Known rows, with every way that one mark hangs from another
Q288(Q157 Q504 Q718(Q182)): [-0.45 -0.45 -0.75 -0.04 -1.80  3.03 -0.52  4.36  1.37  3.50  0.58 -1.66
 -0.85 -0.81 -3.55  0.04 -2.06  2.50 -3.48  3.29 -2.53 -1.81 -0.40 -0.06
 -1.09  0.70  0.35]
Q288(Q718): [ 1.07 -0.73 -0.24 -0.91 -2.13 -0.99  0.27  1.37 -0.48  1.08  0.20 -1.37
 -0.45  0.83 -1.38 -1.65  0.24  1.28 -1.12  0.40 -0.83 -1.61  0.15 -0.10
 -0.82  1.21  0.24]
Q718(Q182(Q157 Q504(Q288))): [-4.15 -0.06  0.95 -0.27  0.66  3.37 -0.14  0.75 -3.29  0.44 -0.10 -1.18
  1.25  2.61  0.49 -1.01 -4.02  0.80 -1.18 -1.91  5.60  1.80  2.03  2.33
  1.23  0.43  2.48]
Q182(Q157): [-1.22 -0.55  0.44  0.50  0.45  0.50  1.07  0.01 -0.72 -0.37 -0.58 -0.67
  0.71  1.97  0.50 -0.23 -1.83  0.70  0.51 -0.49  1.37  0.96  1.08  1.57
  0.29  1.12  2.09]
Q504(Q288(Q157(Q182(Q718)))): [-3.18 -1.12 -0.43  2.30 -2.26  2.56  1.46  0.61  0.62  0.07  1.70 -1.76
  2.05  2.25 -2.17  3.32 -1.01  2.22 -2.55 -0.43  2.36  0.50 -0.55 -2.36
  0.52  0.68  0.36]
Q249(Q182 Q288(Q157 Q504 Q718)): [ 1.76 -2.86 -0.81  0.99 -2.77 -1.65  0.85  2.57  4.52  3.23 -2.57 -1.77
  1.54 -0.38 -4.21  3.15 -1.36  3.58 -3.79  1.00 -2.21 -0.52 -2.34 -1.81
  0.77  0.98  2.39]
Q182(Q157 Q249 Q504 Q718): [-0.83  0.70  1.14  1.30  1.60  2.71  0.14 -2.55  0.89  0.79 -1.50 -2.49
  1.47  5.11  0.23 -0.32 -3.02  1.79  0.48 -2.64  6.44  0.99  1.64  3.35
 -1.91 -0.71  3.63]
Q288(Q157 Q504(Q182(Q249)) Q718): [ 0.66  0.26  1.49  2.08 -2.77  0.05 -2.31  3.76  3.59  4.89 -2.58 -2.74
 -0.46  0.70 -1.57  0.46 -3.24  3.92 -2.62  0.95 -1.00  0.90 -0.52  0.77
 -3.39 -0.82  0.49]
Q718(Q182(Q157(Q288) Q249 Q504)): [-1.55  2.61  0.64  0.11  0.58  4.77 -0.37 -1.03  0.75  2.23 -1.33 -2.60
  1.00  3.92  1.08 -2.32 -4.40  2.83  0.38 -2.00  4.36  3.69  3.38  1.75
 -0.10 -1.99  3.24]
Q288(Q504): [ 0.00 -0.45 -0.04  0.27  0.24  1.40 -0.56  1.36  1.16  0.52  0.51 -0.17
 -0.17  0.13 -0.36  1.62 -0.88  1.59 -1.03  0.36 -0.77 -1.57 -2.13  0.16
 -0.06  0.65 -1.34]
Q504(Q182): [-0.25 -0.19  0.16  1.01 -0.37  0.00 -2.27  0.85 -0.06  1.20 -1.07 -0.60
 -0.06 -0.45  0.49  0.06 -0.90  0.80  0.48  0.34  0.50  2.27  1.42 -0.55
 -0.61  0.26 -0.57]
Q249(Q288(Q157 Q504)): [-0.15 -1.79 -0.10  1.36 -0.63  0.86  0.59  2.03  2.83  1.85 -0.74 -0.11
  1.61 -0.41 -2.27  4.23 -3.25  1.93 -2.59  0.49 -1.72 -0.08 -2.39 -1.55
  0.68  0.72  0.83]
Q718(Q182(Q249)): [-0.79  1.25  0.70 -0.91 -0.80  2.14 -1.56  0.49  0.90  1.54 -0.75 -0.01
  0.02 -0.56  0.93 -0.57 -1.02 -1.21  0.39 -0.79  1.58  1.20  2.22  0.76
 -0.14 -2.21  0.90]
Q182(Q249(Q288)): [ 0.29 -1.10  1.19 -0.75 -1.66 -0.76 -0.24 -0.50  1.90  1.05 -1.79  0.11
  2.19  0.44  0.77  1.84 -1.48 -0.89 -0.03 -3.18  1.76  1.73  0.23 -0.83
  0.88 -1.37  1.53]
Q249(Q288): [-0.14 -1.81 -0.09 -0.93 -1.10 -0.64  0.39  0.17  0.37  0.00 -0.02  0.46
  2.16 -0.33 -0.40  1.97 -1.29 -0.68 -0.61 -1.45  0.42  0.84  0.13 -1.96
  1.61  0.58  0.77]
Q504(Q182(Q157 Q249 Q718)): [-1.56 -0.18  1.57  2.07 -0.85  2.04 -1.75  0.07  1.03  1.01 -1.87 -1.68
  0.63  3.81  1.24  0.54 -3.14  1.42  1.67 -2.40  4.93  2.72  3.05  1.52
 -1.69 -0.39  1.76]
Q249(Q182(Q504) Q288(Q157 Q718)): [ 2.00 -1.86 -1.23  0.90 -1.08 -2.48  1.15 -0.07  3.09  3.56 -3.41 -2.43
  2.35  0.50 -4.39  0.93 -1.75  2.99 -3.23  0.82  0.75  1.18  0.12 -0.63
 -0.14  0.39  4.68]
Q718(Q182(Q157)): [-2.17 -0.30  0.17 -0.70  0.15  3.01  0.19  1.16 -1.70  0.20 -0.11 -0.51
  0.30  0.85  0.37 -0.57 -2.30 -0.25  0.46  0.26  1.57  1.30  2.81  1.48
  1.16  0.45  1.83]
Q718(Q182): [-0.92 -0.08 -0.50 -1.20 -0.27  2.21 -0.79  1.18 -0.87  0.68  0.68  0.49
 -0.21 -1.27  0.03 -0.42 -0.46 -0.81 -0.26  0.99  0.37  0.09  1.91 -0.08
  1.06 -0.18  0.18]
Q504(Q288): [-2.64 -0.39  1.04  0.29 -1.45 -0.20 -0.24  0.96 -1.52 -0.58  0.39  0.28
  0.54  0.92  0.66  0.24 -0.66  0.34 -0.84 -2.10  1.81  0.39 -0.67 -0.41
  1.08 -0.39 -0.62]
Q157(Q182 Q288(Q718)): [ 0.99  0.24 -1.55 -1.13 -3.81  1.34  1.75  0.82  1.07  1.60  1.90 -3.83
  0.27  2.59 -1.58 -1.01  0.38  4.36 -1.58  0.44 -1.52  0.38  0.27 -3.24
  0.39  1.81 -0.03]

Rows
[-0.57  0.78  0.28  0.34  0.00  2.21 -0.67 -0.28  2.26  3.54 -2.53 -0.74
  2.63 -0.61 -1.23  1.57 -4.70  0.27 -1.89 -0.64  2.89  2.94  1.81  0.21
 -0.29 -2.59  3.80] => Q718(Q182(Q249(Q288(Q157)) Q504))
[-0.81 -3.70  0.45 -0.19 -2.61  0.34 -0.82  4.03  0.49  2.70 -1.57 -2.62
  1.27  2.75 -0.99  1.55 -4.32  3.36 -1.91 -1.08  0.78  0.95  0.87 -0.64
  0.51  3.46  1.23] => Q249(Q288(Q504(Q182(Q157)) Q718))
[-0.23 -2.96 -0.04  0.20 -0.68 -1.33  1.55 -0.67  1.75 -0.11 -3.09 -0.67
  2.60  1.24 -0.25  2.54 -1.81  0.78 -0.04 -1.84  2.22  2.65  1.16 -0.20
  2.97  1.05  3.75] => Q249(Q182(Q157) Q288)
[-1.01 -1.84 -0.99 -1.00 -3.34  1.26  0.57  3.06  0.24  3.09 -0.23 -0.84
  1.65 -1.09 -3.34  0.57 -2.70  0.45 -2.96  1.53 -1.51 -0.07  1.95 -1.91
  0.46  0.88  2.48] => Q249(Q288(Q157 Q718(Q182)))
[-1.65 -3.45 -0.39 -2.22 -2.76  2.85  0.38  4.00 -0.19  1.97  0.24 -1.76
  1.28  1.53 -1.76  1.48 -3.97  1.54 -2.52 -0.44  0.17 -1.01  1.13 -0.19
  1.82  3.27  1.87] => Q249(Q288(Q504 Q718(Q182(Q157))))
[-3.42 -0.78  0.97  1.31  0.75  2.94  0.94 -0.79 -2.16 -0.84  0.44 -1.72
  1.85  5.48 -0.10  0.36 -3.13  2.16 -0.78 -3.12  7.09  0.09  1.04  1.80
 -0.05  1.01  2.11] => Q182(Q157 Q504(Q288) Q718)
[ 0.99 -0.46 -0.70  0.50 -2.22 -0.37  2.15  0.51  2.04  1.15 -1.50 -3.14
 -0.14  3.48 -1.20 -2.13 -0.82  4.92 -0.35 -0.60  0.13  1.49  1.05 -0.37
  1.02  0.85  2.76] => Q249(Q182(Q157(Q288(Q718))))
[-1.31  1.40  1.17 -0.26  1.69  3.42 -0.65 -0.78 -0.36  1.93 -2.47 -1.77
  1.09  2.29  1.13 -1.32 -3.70  0.45  0.20 -1.44  5.11  2.45  3.06  3.71
 -0.71 -1.11  3.72] => Q718(Q182(Q157 Q249 Q504))
[-2.88 -0.35  1.87  2.02 -2.50  1.07 -2.87  0.83  0.43  0.78 -0.67 -0.51
  0.81  2.75  1.48  1.34 -1.87  0.99 -0.01 -4.01  5.38  1.89  1.69 -0.48
 -0.92 -1.64 -0.87] => Q504(Q182(Q249 Q718) Q288)
[ 0.51 -1.29  1.00  1.26 -4.00 -2.02 -1.49  2.38  2.93  4.46 -3.13 -2.15
  1.71  0.58 -1.49  0.84 -3.72  1.80 -2.04 -0.48  0.27  3.00  1.70 -1.66
 -1.71 -0.93  2.60] => Q504(Q182(Q249(Q288(Q157 Q718))))
[-0.21 -0.54 -0.76  1.86  0.11  3.43  0.96 -0.01  4.01 -0.13 -0.10 -2.05
  0.21  4.43 -1.32  2.34 -1.30  5.52  0.09 -1.19  2.11  0.41 -0.42 -0.48
  1.63  1.17  0.82] => Q249(Q182(Q157(Q288(Q504)) Q718))
[-1.49  0.46  0.20  1.71 -0.93  1.64 -0.75  0.83  0.37  1.10 -0.67 -2.09
  0.35  3.35  1.25 -0.89 -3.74  3.93  1.11 -0.93  1.59  4.49  2.62 -0.89
 -0.02  0.59  0.48] => Q504(Q182(Q157(Q288)))
[ 1.06 -0.29 -1.22  1.40  1.88  0.56  0.20 -3.03  2.28  0.34 -1.30 -1.56
  0.70  1.94 -1.95  1.29  0.95  2.22 -0.10 -0.04  4.30 -0.30  0.56  0.88
 -0.02 -0.10  2.11] => Q249(Q182(Q504 Q718))
[-1.85 -0.79  0.73  1.13 -3.15 -0.83  0.79  2.78 -0.43  1.76 -0.16 -1.04
  0.32  1.04 -2.39 -0.86 -1.64  2.08 -3.06 -0.17 -0.47 -0.41 -0.64 -0.37
 -1.21 -0.16  1.07] => Q504(Q288(Q157 Q718))
[-1.44  0.22 -0.53  1.53 -0.39  3.87  1.45 -0.75  0.71 -0.57  1.62 -1.82
  0.31  4.92 -0.42 -0.15 -2.47  3.54  0.91 -1.82  2.30  0.74  1.71 -0.84
  0.17  0.89  1.06] => Q182(Q157(Q288) Q718)
[ 0.32  2.05 -0.72  0.81 -0.24  4.14  0.61 -3.27  2.98  1.47  0.76 -4.10
  1.59  4.93 -0.26  1.00 -1.25  4.47 -0.32 -2.16  4.87  1.75  0.81 -1.36
 -0.39 -0.73  1.18] => Q157(Q182(Q249 Q504 Q718) Q288)
[-0.32  0.95 -0.66  0.71 -2.13  5.20  0.21 -0.32  4.73  1.26  1.62 -3.19
  0.86  4.17 -0.37  3.44 -1.05  4.83 -0.67 -1.92  2.09  0.13 -1.30 -2.18
  0.38  0.13 -1.16] => Q157(Q182(Q249 Q718) Q288(Q504))
[-0.08  0.13 -1.02 -1.76 -0.38  2.07 -0.61  1.07 -1.94  2.56  0.18 -2.24
 -0.15  0.76 -2.04 -2.60 -1.09  1.07 -2.11  1.14  1.57 -1.25  2.19  1.08
 -0.75  0.73  1.39] => Q288(Q718(Q182(Q504)))
[-0.38  1.86  0.39 -0.67  1.15  2.67 -1.68 -0.92  0.54  2.19 -1.56 -1.10
  0.47  0.19  0.57 -0.99 -1.90 -0.32 -0.29 -0.90  3.76  1.36  2.20  2.27
 -0.86 -2.03  1.91] => Q718(Q182(Q249 Q504))
[-0.34 -0.86  0.42  1.62 -1.64  1.15  0.36 -0.43  3.94  1.69 -1.31 -0.19
  2.62  1.53 -1.64  3.26 -2.90  0.42 -1.00 -1.97  2.11  1.10  0.44 -1.52
 -0.65 -1.73  2.62] => Q182(Q249(Q288(Q157)) Q718)
[ 0.05 -1.24 -0.56 -0.16 -0.97  2.37  0.58 -2.84  2.32  1.48 -0.33 -3.14
  3.72  3.22 -0.74  3.94 -2.02  1.05 -1.09 -2.83  5.57  1.29  0.93 -1.08
  0.64  0.81  2.53] => Q157(Q182(Q249(Q288) Q504 Q718))
[-1.00  0.67 -0.64  1.43  1.44  4.40  1.41 -2.03  0.40  0.01  0.93 -2.95
  1.13  5.99 -0.77 -1.08 -3.07  4.41  0.43 -1.64  4.63  1.03  1.94  0.59
 -0.53  0.83  2.18] => Q182(Q157(Q288) Q504 Q718)
[-4.24 -0.70  2.51  2.21 -2.08  1.75 -1.66  0.85 -0.36  0.55 -1.33 -1.13
  1.31  4.64  1.83  0.79 -3.70  1.57  0.74 -4.74  6.61  2.98  2.51  1.25
 -0.68 -0.97  1.17] => Q504(Q182(Q157 Q249 Q718) Q288)
[-0.52  0.87  1.46  0.91 -3.39  0.83 -1.38  1.52  1.44  3.26 -1.78 -3.65
 -0.17  4.66  1.06 -3.04 -3.75  4.66  0.30 -2.35  1.76  3.63  3.04  0.25
 -1.50 -0.36  1.69] => Q504(Q182(Q157(Q288(Q718)) Q249))
[-0.03 -0.29 -0.14  1.43 -0.12  1.76  0.77  0.59  3.78  0.44 -1.49 -2.16
 -0.01  2.71 -0.26  1.33 -1.82  5.25 -0.17 -0.85  0.33  1.73 -1.11 -0.30
  1.66  0.42  1.08] => Q249(Q182(Q157(Q288(Q504))))
[-2.73  1.09  2.59  2.86 -2.35 -0.55 -2.56  1.83  1.45  2.51 -2.67 -0.75
  0.99  0.47  0.87  0.63 -3.62  1.64 -1.40 -2.16  2.50  4.28  0.93 -0.22
 -1.68 -3.09  0.82] => Q504(Q182(Q249) Q288(Q157))
[-0.21  1.37  0.71  1.99 -1.55  3.57 -2.79  1.02  4.22  2.20  0.30 -1.84
 -0.50  3.55  0.72  1.61 -2.43  4.88  0.52 -2.31  2.52  1.58  0.46 -1.72
 -1.19 -1.10 -2.02] => Q157(Q288(Q504(Q182(Q249 Q718))))
[ 0.98 -1.93 -0.12 -1.84 -4.56 -0.95  1.02  0.53  1.83  2.31 -1.11 -3.16
  2.78  1.62 -0.65  1.76 -1.05  0.86 -2.03 -1.73  0.61  1.00  0.33 -2.16
  0.80  1.01  2.03] => Q157(Q182(Q249(Q288(Q718))))
[-0.06 -0.61 -0.70  1.77  2.30  1.42  1.16 -2.62  1.22 -0.04 -2.19 -2.45
  1.41  4.06 -1.65  0.66 -1.08  2.62  0.13 -0.86  5.60  0.48  1.61  2.46
  0.23  0.86  3.66] => Q249(Q182(Q157 Q504 Q718))
[-2.75 -1.01  0.12 -1.73 -3.89  1.24 -0.49  3.43 -2.72  1.26  1.15 -0.47
 -0.12  0.69 -1.00 -1.77 -0.97  0.25 -2.09 -0.91  0.90 -1.19  1.45 -0.60
  0.81  0.23 -0.34] => Q504(Q288(Q718(Q182)))
[-3.36 -0.77  2.10 -1.36 -3.94  1.85 -0.04  2.89 -2.18  1.61 -1.03 -1.61
  0.44  3.30  0.79 -2.16 -3.35  0.69 -1.47 -3.15  3.59  0.85  2.58  2.04
  0.21 -0.90  2.44] => Q504(Q288(Q718(Q182(Q157 Q249))))
[-0.45  0.03  0.20 -1.47 -0.06  2.17 -1.30 -0.75  1.01  2.48 -1.88 -0.56
  2.44  0.20  0.23  0.74 -3.09 -0.84 -0.75 -2.13  4.16  2.11  2.16  0.45
  0.96 -1.55  2.68] => Q718(Q182(Q249(Q288) Q504))
[-2.04  0.55 -0.49 -0.15 -0.55  4.46  0.38  0.96 -0.33  0.42  0.83 -1.07
  0.06  2.12  0.55 -1.46 -2.96  2.34  0.51 -0.55  0.99  2.47  3.02 -0.60
  1.66  0.06  1.30] => Q718(Q182(Q157(Q288)))
[-2.12  0.57  0.78  2.42  0.75  0.57  0.08  0.08 -0.53  1.43 -0.90 -0.97
  1.37  1.24 -1.44  0.27 -2.97  2.16 -2.73 -0.59  2.57  1.47 -0.93  0.73
 -1.05 -1.14  1.60] => Q182(Q504(Q288(Q157)))
[-0.94 -0.64 -0.31  3.62 -0.13  2.89 -2.23  2.18  2.88  2.14  0.24 -1.23
 -0.05  0.93 -2.28  3.20 -2.43  3.51 -1.36  1.63  0.39  0.30 -0.33 -0.77
 -2.01  0.79 -0.86] => Q288(Q157 Q504(Q182(Q718)))
[-1.23 -1.51  0.87  0.41 -1.09 -1.28  1.21  0.07 -0.71  1.15 -2.79 -3.16
  1.29  3.72 -1.45 -1.47 -1.70  3.50 -2.20 -1.95  4.70  0.79  0.40  2.49
  0.53  0.90  3.77] => Q249(Q182(Q157 Q504(Q288(Q718))))
